Each row comes from the steps of one walk. Every step used is in the known rows, and no mark comes twice. Write the walk behind each row, first mark first.
Known rows:
nuga -> muvok: [-1.27 -1.97  0.01  3.61  2.68  0.21 -0.17  1.12 -0.47  1.53  0.53  0.84
 -0.16 -0.25 -0.88  1.41 -0.74  0.42  0.20  2.78  2.30  0.59  3.32 -1.44
  2.18 -0.53 -2.27 -0.50]
varo -> tiga -> nuga -> luro -> timit -> muvok: [ 1.79 -0.33 -4.72  2.00  2.26  2.24  0.70  1.89  1.44  1.16  1.82  2.91
  4.45  0.05 -1.05  5.04 -3.97  3.60 -1.70  2.93  1.48  5.63  2.01 -5.29
  2.98  1.68  4.13  0.23]
zolin -> kolot -> nuga -> luro: [ 0.63 -0.59 -2.07  0.52  3.78 -1.03 -2.46 -1.85  2.09  0.82  0.37  0.95
  0.31 -1.50  0.41  2.05 -3.63  0.43  3.22  6.25  3.33  0.13  2.68 -2.32
 -0.04  0.56  1.82 -0.17]
varo -> tiga -> nuga: [-3.12  2.92 -1.22  0.32  1.63 -0.07 -0.52  0.21 -1.14  1.54  2.36 -1.06
  2.41  1.85 -0.55  2.26  0.31  3.06 -3.07  4.08  1.06  2.37  4.37 -0.63
 -1.76  2.80  1.68 -2.36]
varo -> tiga -> nuga -> luro -> timit: [ 0.94  0.57 -4.18  1.36  1.83  2.34  0.76 -0.83  0.84  2.20  2.00  2.35
  3.76  0.70  0.56  3.80 -2.54  4.13 -1.94  3.86  1.27  5.23  2.77 -5.37
  0.50  2.16  3.47 -0.52]
lopak -> tiga: [-3.27  0.73 -1.48  1.38  1.45 -1.47  1.46 -1.60 -1.63  0.49  2.85 -1.29
  2.09  1.93  0.61  0.06  1.63 -1.28 -1.67  4.51  1.35  1.64  2.87  0.92
 -0.36  0.31  0.90 -1.76]
muvok -> timit -> kolot -> nuga -> luro: [ 3.87 -0.63 -1.50  0.74  0.45  0.75 -1.62 -3.70  3.75  1.77 -2.21  1.50
  2.14 -4.07  6.34  3.53 -1.38  4.77  2.96  2.81 -0.45  4.38  4.25 -3.98
  2.57  1.13  1.13 -1.76]
zolin -> kolot -> timit: [-2.07 -1.10 -1.09 -0.16  4.47 -2.12 -0.35 -2.65  0.22  1.68  2.43 -0.38
 -1.53  3.21  0.03  0.39 -0.63 -1.69  3.83  3.03  3.09 -0.06  0.37  0.52
 -1.13  0.41  1.47 -0.21]
zolin -> kolot -> nuga: [-1.60  0.31 -0.27 -0.37  3.09 -2.30 -2.64 -1.29  1.12  0.11  0.89 -1.48
 -0.08 -0.21  0.19  1.62 -2.00  0.65  3.35  4.77  2.62 -0.77  2.19  0.59
 -1.15  0.84  1.22 -0.14]
varo -> lopak -> tiga -> nuga: [-2.88  3.79 -4.06  2.10 -1.56 -0.08 -0.12  0.23 -0.54  1.25  3.83  0.05
  1.58  4.27 -1.20  0.74  2.32  1.79 -3.99  4.01 -0.76  2.67  4.52  1.47
 -0.42  2.30  3.82 -2.20]
muvok -> timit: [ 1.68 -0.79  0.36  2.11  0.65 -1.71  1.30 -1.24 -0.30  2.95 -0.26 -0.17
  1.28 -0.45  3.03  3.28  1.43  1.30 -0.07  2.06  0.65  3.23  3.41  0.06
  1.61  0.19 -0.07 -1.85]
luro -> nuga: [-0.15 -2.77 -0.09  3.02 -0.06  1.09  0.17 -0.74 -0.29  1.15  0.05  0.94
 -0.09 -1.34  0.60  0.58 -0.98  2.32 -0.35  3.88  1.03  1.12  2.77 -2.47
  1.46 -0.01 -0.46 -1.83]
luro -> timit: [ 1.00 -2.24 -0.96  2.31  0.92  0.41  1.17 -1.31  0.55  1.13  1.10 -0.12
  1.52  0.40  1.53  1.68 -0.55  2.11  0.91  0.89  1.42  1.94 -0.18 -1.62
  1.29 -0.01 -0.09  0.82]
tiga -> nuga -> kolot -> timit: [-0.05  0.31  0.14 -0.24  2.20  1.09 -2.26 -2.33 -0.95  1.36  0.94  0.05
  0.87  2.29  2.40 -0.19 -0.15  3.48  1.31  0.10  0.25  1.58  3.58 -0.22
 -3.40  1.61  1.28  0.75]
luro -> nuga -> muvok -> timit -> kolot: [ 1.34 -5.08  0.30  4.08  0.05  2.31 -0.20 -1.42  1.77  2.34 -2.33  3.23
  0.42 -2.91  3.86  2.90 -0.25  3.89  2.85  2.60 -1.84  5.97  5.60 -4.84
  4.84  0.70 -0.74 -3.05]
lopak -> tiga -> nuga -> luro -> timit -> kolot -> zolin: [ 0.39 -1.78 -3.06 -0.39  1.67  4.82 -2.50 -3.45  4.24  1.82  1.82  3.45
  4.19  1.75  4.21  0.89 -0.45  4.35  1.82  6.20 -2.15  6.26  1.04 -2.08
 -0.84  4.60  3.24 -0.31]
nuga -> luro -> timit -> muvok: [ 4.09 -3.83 -3.31  3.64  2.09  1.61  1.42  0.96  2.03  0.88  0.20  2.83
  2.58 -1.53  0.01  3.50 -3.81  1.62  1.12  1.46  2.10  3.31 -0.30 -4.45
  4.80 -0.81  1.19  1.71]
lopak -> tiga -> nuga: [-2.56  1.52 -1.82  0.28  0.90  0.12 -0.45  0.17 -1.09  1.65  2.67  0.15
  2.70  2.36  0.28  0.79  1.52  1.17 -2.90  3.77  0.31  2.20  4.32  0.57
 -1.88  2.46  2.43 -1.73]
tiga -> varo -> lopak: [-3.49  2.78 -3.58  3.95 -1.17 -1.95  1.73 -0.45 -1.19  1.30  3.31 -2.94
  0.89  2.78 -1.72  0.71  3.29  2.13 -3.65  4.35  0.35  1.70  1.51  0.89
  1.39 -0.40  1.58 -0.46]
muvok -> timit -> kolot: [ 0.78 -1.74  0.91  1.14  0.36 -0.41  0.25 -3.02  1.26  2.05 -1.02 -0.69
  1.50 -0.90  5.30  2.32  2.74  3.38  2.61  1.45 -1.36  3.94  3.44 -0.47
  1.45  1.57 -0.62 -2.82]
muvok -> timit -> kolot -> nuga -> tiga: [ 2.84  1.58  1.34  1.17 -0.38  0.93 -0.98 -2.48  3.43  0.70 -0.87 -1.75
  1.32 -1.21  4.75  4.34 -1.51  4.87  2.73 -0.71 -0.16  3.11  4.16 -2.14
  0.36  0.86  0.13 -2.19]
luro -> timit -> kolot: [ 0.03 -3.03 -0.36  1.33  0.49  1.88  0.11 -3.19  2.25  0.17  0.24 -0.77
  1.59  0.09  3.76  0.81  0.82  4.03  3.67  0.28 -0.58  2.72 -0.21 -2.10
  1.15  1.57 -0.52  0.00]
zolin -> kolot: [-2.35 -1.66  0.38  0.90  3.57 -2.00 -0.94 -0.99 -0.38  1.12  1.50 -1.22
 -0.39  1.72 -0.70  0.81  0.57 -0.84  2.90  4.84  2.30 -0.35  1.89  1.25
 -1.20  0.99  0.16 -1.23]
kolot -> nuga -> luro -> timit: [ 3.96 -1.05 -3.35  1.96  1.01  1.44 -0.46 -2.14  2.90  0.73  0.03  2.02
  2.15 -2.79  2.60  2.99 -4.81  3.50  1.27  2.44  2.48  2.43  0.62 -5.13
  2.44 -0.62  1.64  2.05]

Which walk is each row?
[-3.12  2.41  0.32  0.24  1.93 -0.03 -1.30 -1.57 -2.61  0.12  1.42 -2.27
  3.46  2.04  1.00  1.11  0.93  3.99 -1.27  4.23 -0.17  3.17  6.07  0.00
 -3.66  2.56  1.82 -1.64]  varo -> tiga -> nuga -> kolot
[-3.03  3.27 -1.54  1.14 -0.36  0.74 -2.81 -2.46 -0.46  0.25  3.22 -0.73
  2.66  5.46  0.62 -0.91  2.65  2.84 -1.19  7.41 -2.64  3.85  4.63  4.46
 -3.50  3.62  3.39 -1.22]  varo -> lopak -> tiga -> nuga -> kolot -> zolin
[-0.18 -0.23  1.40  0.89  1.32  1.07 -2.58 -0.71 -1.52  0.87  0.02 -0.75
  2.20  0.80  1.84  0.21  1.17  4.32  0.29  2.06 -0.54  1.27  5.12  0.36
 -3.41  2.14  0.16 -0.32]  tiga -> nuga -> kolot
[ 0.33 -1.42 -0.06  1.47  3.05 -0.80 -0.19 -1.39 -0.90 -0.98  0.60 -1.15
  1.01  1.31  1.13  0.22 -1.41  0.25  2.94  0.07  1.39  1.45  1.57  0.29
  0.70 -0.87  0.70  1.47]  nuga -> kolot -> timit -> muvok
[-1.23 -0.92 -0.24  0.45  2.04  2.10 -2.85 -1.07  2.76  3.20  0.67  2.92
  3.20  1.56  3.97  2.68  1.93  3.09  1.31  5.90 -2.95  7.37  5.54  0.76
  0.53  4.70  1.68 -2.79]  lopak -> tiga -> nuga -> muvok -> timit -> kolot -> zolin
[ 1.15 -0.47 -1.53  0.57  1.39  1.86 -2.56 -3.30  3.35  0.18 -1.09  0.49
  1.22 -3.36  3.97  0.88 -2.31  4.51  2.82  3.58  0.82  1.07  2.76 -3.85
  1.18  1.09 -0.12 -0.56]  timit -> kolot -> nuga -> luro
[-2.55  1.11 -0.27  0.16  1.27  0.36 -1.23 -1.69 -2.45 -0.02  1.75 -0.95
  3.73  2.51  1.83 -0.37  2.16  1.96 -1.15  3.71 -0.89  2.97  5.96  1.24
 -3.77  2.13  2.42 -1.08]  lopak -> tiga -> nuga -> kolot
[ 1.77 -0.67 -1.91  1.48  1.80  2.36 -1.55  0.60  0.88  3.25  0.27  2.97
  1.38 -0.63  0.32  1.96 -1.29  3.52 -1.56  3.44  1.43  1.39  3.98 -3.14
 -0.43  1.93  0.61 -0.90]  tiga -> nuga -> luro
[ 3.38 -2.98 -3.79  1.65  3.76 -0.09 -1.54  0.26  3.84 -0.29  0.24  2.43
  2.17 -1.94 -0.34  4.27 -6.26  1.04  4.63  3.50  2.89  2.63 -0.17 -3.90
  3.51 -0.20  3.65  2.61]  zolin -> kolot -> nuga -> luro -> timit -> muvok
[-2.64  3.88 -3.88  0.98 -0.41 -0.02 -0.53 -3.22 -1.52  0.11  3.89 -0.35
  1.45  6.03  1.02 -0.86  1.73  1.56 -1.13  2.17 -1.17  3.74  4.67  1.48
 -2.28  1.53  5.10 -0.48]  varo -> lopak -> tiga -> nuga -> kolot -> timit
[ 1.41 -2.02 -0.02  3.86  1.85 -1.10  0.90  0.63 -0.05  3.27 -0.67  1.79
  0.71 -0.93  1.40  4.03 -0.03  0.67  0.44  2.13  1.17  3.97  4.85 -1.62
  3.76 -0.57 -1.09 -1.50]  nuga -> muvok -> timit
[-1.86  2.10 -1.61 -0.22  3.21 -0.16 -0.84 -0.33 -1.44 -0.55  2.15 -1.15
  2.88  2.82  0.06  1.75 -1.69  2.47  0.08  1.47  0.64  3.78  3.86 -0.50
 -1.16  1.62  3.58  0.11]  varo -> tiga -> nuga -> kolot -> timit -> muvok
[-1.00  2.11 -3.03  0.95  2.41  1.21 -0.43 -0.18 -0.41  2.36  1.85  1.51
  2.55  0.61 -0.32  2.72 -1.39  3.09 -3.12  5.61  1.82  3.15  4.85 -3.71
 -0.57  2.28  2.26 -2.37]  varo -> tiga -> nuga -> luro
[-0.86  2.98 -5.87  2.76 -0.70  1.27  0.08 -0.40  0.35  2.10  3.20  2.50
  1.93  3.06 -0.95  1.34  0.52  1.62 -4.00  5.43 -0.15  3.45  4.97 -1.64
  0.61  2.02  4.38 -2.13]  varo -> lopak -> tiga -> nuga -> luro
[-1.17 -0.78 -1.39  1.23  1.16  1.40 -0.87 -0.35  1.15  2.72  0.29  2.51
  3.21  0.66  3.51  3.06  2.23  2.84  0.33  2.37 -2.42  6.93  7.09 -1.67
  1.66  3.19  2.08 -3.03]  lopak -> tiga -> nuga -> muvok -> timit -> kolot
[-0.19  0.15 -2.02  2.19  1.56 -0.11  0.32  1.67 -0.47  3.67  1.10  3.10
  3.04  1.05  1.18  4.01  0.85  0.74 -2.28  3.13 -0.27  6.25  7.13 -1.23
  1.78  1.66  2.48 -2.22]  lopak -> tiga -> nuga -> muvok -> timit
[ 0.89 -1.19 -0.51  1.83  3.55 -2.72 -1.98 -0.02  1.73  2.18 -0.70  1.39
  0.31 -1.39  1.04  4.73 -2.60  0.18  3.91  4.19  1.90  3.32  5.04 -1.10
  2.43  0.11  1.49 -0.54]  zolin -> kolot -> nuga -> muvok -> timit
[-3.63  2.91 -3.79  3.03 -1.13 -1.84  1.95 -1.63 -1.08  0.03  3.83 -1.55
  0.93  3.91 -0.91  0.12  2.44 -0.75 -2.61  4.65  0.44  2.02  3.13  1.77
  1.28  0.26  2.45 -2.09]  varo -> lopak -> tiga
[ 0.01  0.53 -5.32  1.46 -0.69  4.57 -1.99 -3.55  4.79  1.54  2.91  3.37
  3.15  3.81  2.73  0.88  0.35  5.05  0.86  6.42 -3.12  6.72  1.15 -1.21
  0.64  4.66  4.55 -0.80]  varo -> lopak -> tiga -> nuga -> luro -> timit -> kolot -> zolin
[-1.17 -1.95 -1.58  0.56  4.95 -2.28 -0.48  0.21  0.97  0.55  2.24 -0.01
 -0.90  2.59 -1.66  1.51 -2.24 -2.33  4.15  2.10  3.26  0.45 -0.30  0.72
  1.34  0.00  2.03  0.63]  zolin -> kolot -> timit -> muvok
[-0.50 -0.26  2.61  0.01  2.31  1.84 -4.62 -1.50  0.12  1.32  0.13 -0.20
  2.06  1.78  2.19 -0.18  0.69  4.59  1.19  5.42 -1.10  1.83  3.46  2.96
 -4.58  3.57 -0.38 -0.05]  tiga -> nuga -> kolot -> zolin
[ 2.10 -3.85 -1.09  1.39  2.12  3.96 -1.66 -4.43  4.76  1.42  0.03  2.23
  1.85 -0.28  4.46  0.93 -1.33  4.41  4.47  5.09 -0.54  3.95 -1.35 -2.52
  1.13  2.47 -0.45  0.34]  nuga -> luro -> timit -> kolot -> zolin
[-0.14 -3.15  2.43  2.28  1.11  1.92 -2.59 -3.52 -0.17  0.10 -0.56  0.26
  0.90 -0.20  2.52 -1.12 -0.87  3.33  2.33  7.43 -0.82  2.32  2.83  0.58
 -1.72  1.13 -0.80 -0.76]  luro -> nuga -> kolot -> zolin
[-1.24 -0.98 -0.08  1.61  1.72  1.35 -3.25 -0.91  2.76 -0.33 -0.87 -0.21
  0.44 -2.69  2.13  1.22 -1.94  3.89  3.29  2.09  0.64  1.06  3.68 -2.45
  2.22  0.77 -1.59 -0.21]  timit -> kolot -> nuga -> muvok
[-1.57  1.41 -3.64  3.09 -1.35  1.10 -0.46 -0.39  1.61  2.40  1.47  2.24
  2.15  2.61  1.98  3.11  3.03  3.31 -0.63  2.68 -3.45  7.48  7.41 -0.89
  3.10  3.11  3.39 -3.54]  varo -> lopak -> tiga -> nuga -> muvok -> timit -> kolot
[ 2.15 -3.89 -2.16  2.15  1.31  3.07  0.27 -3.68  3.05  0.94 -0.30  1.72
  1.97 -1.33  4.06  1.36 -1.05  4.02  3.43  1.64  0.02  3.50  0.22 -5.09
  2.20  1.06  0.03  0.04]  nuga -> luro -> timit -> kolot
[ 1.71  0.18  0.29  0.05 -0.14 -0.60 -1.78 -3.33  2.81  1.07 -1.58 -1.14
  1.90 -2.93  6.08  3.00  0.27  4.80  3.13  1.45 -1.06  3.43  3.74 -0.98
  1.51  1.54  0.50 -1.56]  muvok -> timit -> kolot -> nuga
[ 0.04  0.61 -6.32  2.28 -1.65  3.68 -0.01 -2.67  3.12  0.86  2.58  2.79
  3.17  2.83  2.20  1.46  0.69  4.53 -0.23  2.98 -2.56  6.32  2.65 -3.74
  1.74  3.08  5.10 -1.09]  varo -> lopak -> tiga -> nuga -> luro -> timit -> kolot
[ 4.93 -1.90 -3.89  2.56  1.51  1.33 -0.48  0.61  3.53 -0.16 -0.36  2.48
  2.98 -3.49  0.91  4.19 -6.28  2.96  1.67  1.45  2.43  2.83 -0.03 -5.05
  4.84 -0.90  2.25  2.81]  kolot -> nuga -> luro -> timit -> muvok
[-3.24  2.46  1.35 -0.69  2.87  0.76 -3.23 -2.40 -1.01  0.50  1.71 -1.86
  3.25  2.94  1.43  0.53  0.63  4.13 -0.25  7.58 -0.75  3.59  4.50  2.53
 -4.91  4.00  1.29 -1.38]  varo -> tiga -> nuga -> kolot -> zolin
[ 0.27 -0.93 -1.69  1.50  2.69 -0.87  0.61  0.50  0.57  0.76  1.63  0.09
 -0.04  1.05 -0.39  1.42 -1.92 -0.35  1.06 -0.08  2.76  0.81 -0.12 -0.45
  2.57 -0.71  0.56  0.85]  kolot -> timit -> muvok
[-5.06  1.73 -3.06  1.48  1.17 -2.62  2.62 -1.33 -2.62  0.81  4.08 -2.95
  3.67  2.43  0.00 -0.07  3.64 -0.78 -4.02  5.86  0.97  2.94  2.15  0.76
 -0.34 -0.20  2.64 -0.72]  lopak -> tiga -> varo
